Known rows, with every step that occurs
g > b > j > q > y: -.04,.38,.16,.07,.09,.14,.00,-.03,.03,-.11,.06,.05,-.05,.14,.02,-.29,-.20,.05
g > b > j > q: -.04,.36,.17,.08,.15,.14,-.03,-.05,.00,-.09,.03,.04,-.06,.16,.04,-.26,-.17,.04
y > b: .08,.08,.11,.11,.11,.05,-.09,-.07,.00,.11,.09,.05,-.11,.21,-.03,.02,-.18,.13
q > y > b: .07,.10,.10,.09,.05,.06,-.07,-.05,.03,.10,.14,.06,-.11,.18,-.05,-.02,-.21,.15
w > b: .04,.17,.04,.11,.01,.05,-.02,-.13,-.04,.13,.13,.07,-.07,.23,-.05,-.11,-.20,.09
g > b > j: .00,.28,.11,.09,.09,.12,-.05,-.04,-.02,.07,.02,.05,-.06,.16,.00,-.22,-.17,.04
g > b > w > x > k: -.02,.23,.04,.23,.04,.02,-.07,.07,-.04,-.17,.01,.02,-.06,.19,-.08,-.20,-.23,.13
g > b: -.01,.11,.07,.10,.08,.08,-.08,-.05,.01,.07,-.02,.04,-.06,.16,-.01,-.13,-.18,.09
j > q: -.02,.17,.15,.09,.12,.10,-.02,-.06,.03,-.13,.08,.05,-.08,.14,.00,-.09,-.18,.10
w > b > s > x > g: .03,.05,.06,-.02,.02,-.04,-.02,-.09,-.11,.16,-.03,.09,-.02,.24,-.01,-.25,-.23,.16
s > x: .01,.07,.10,.05,.04,.00,-.02,-.06,-.03,.12,-.02,.06,-.09,.15,-.06,-.07,-.22,.09
w > x: .01,.23,.10,.12,.05,.02,-.02,.02,-.05,-.08,.12,.03,-.09,.14,-.04,-.03,-.25,.09
q > y > b > s: .06,-.06,.10,.08,.06,.07,-.09,-.05,-.01,.00,.10,.01,-.08,.20,-.07,-.14,-.21,.16
q > y: .00,.12,.08,.08,.01,.08,-.01,-.04,.02,.02,.11,.06,-.08,.11,-.06,-.08,-.22,.11
j > q > y > b > s > x > k: .01,.12,.15,.15,.05,-.04,-.05,-.03,-.01,-.08,-.08,.04,-.06,.22,-.11,-.23,-.25,.17
b > y: -.02,.03,.11,.10,.09,.13,-.11,-.03,.06,.00,.13,.05,-.08,.15,-.03,-.12,-.24,.08
j > q > y > b > s > x > g: .03,.06,.16,-.04,.11,-.02,-.05,-.03,-.02,-.04,-.01,.06,-.06,.20,.03,-.22,-.24,.21
q > y > b > j: .08,.27,.14,.08,.06,.10,-.03,-.05,.00,.10,.18,.06,-.11,.19,-.04,-.11,-.20,.09
w > x > g > b > j > q > y: -.03,.58,.18,.02,.10,.07,.02,.08,-.02,-.18,.08,.09,-.04,.13,.10,-.29,-.26,.10

Rows
.01,.44,.12,.08,.01,.12,.06,-.11,-.02,-.06,.22,.07,-.07,.20,-.02,-.28,-.23,.05	w > b > j > q > y
.04,.18,.15,.08,.11,.07,-.05,-.06,.05,-.08,.14,.04,-.10,.19,-.01,-.06,-.22,.14	j > q > y > b
.05,.32,.20,.09,.17,.11,-.04,-.07,.00,-.07,.13,.05,-.12,.21,.02,-.12,-.16,.09	y > b > j > q
.01,.15,.08,.04,.08,.05,-.03,.05,-.06,-.17,.15,.06,-.08,.15,.03,-.10,-.22,.18	b > w > x > g
.00,.15,.09,-.03,.08,-.03,-.06,-.02,-.02,.21,-.13,.11,-.04,.16,.05,-.16,-.21,.14	s > x > g > b
-.03,.10,.10,-.02,.10,.01,-.13,.01,.05,.17,-.08,.10,-.03,.18,.06,-.23,-.27,.12	s > x > g > b > y
-.02,.36,.18,.07,.07,.15,.05,-.04,.02,-.14,.16,.06,-.08,.11,-.01,-.21,-.20,.06	b > j > q > y
.00,-.03,.11,-.03,.07,-.01,-.03,-.03,-.07,.08,-.08,.08,-.04,.15,.00,-.19,-.20,.17	b > s > x > g
.00,.12,.05,.11,.08,.07,-.08,.04,-.04,-.18,.09,-.02,-.07,.18,-.03,-.18,-.24,.12	g > b > w > x
.01,.11,.05,.12,.03,.10,-.10,-.10,.03,.08,.18,.06,-.06,.24,-.04,-.18,-.26,.07	w > b > y
.02,.29,.11,.05,.07,-.01,-.01,.05,-.05,-.04,.09,.10,-.07,.13,.04,-.03,-.23,.14	w > x > g
.00,.30,.09,.04,.09,.00,-.06,.06,-.04,.00,-.01,.08,-.05,.16,.07,-.12,-.24,.13	w > x > g > b
-.01,.02,.06,-.03,.09,.02,-.07,-.02,-.03,.07,-.07,.06,-.05,.18,.04,-.23,-.20,.18	s > x > g > b > w
-.02,-.07,.08,.04,.07,.01,-.10,-.05,-.06,.06,-.15,.00,-.02,.18,-.05,-.28,-.23,.11	g > b > s > x
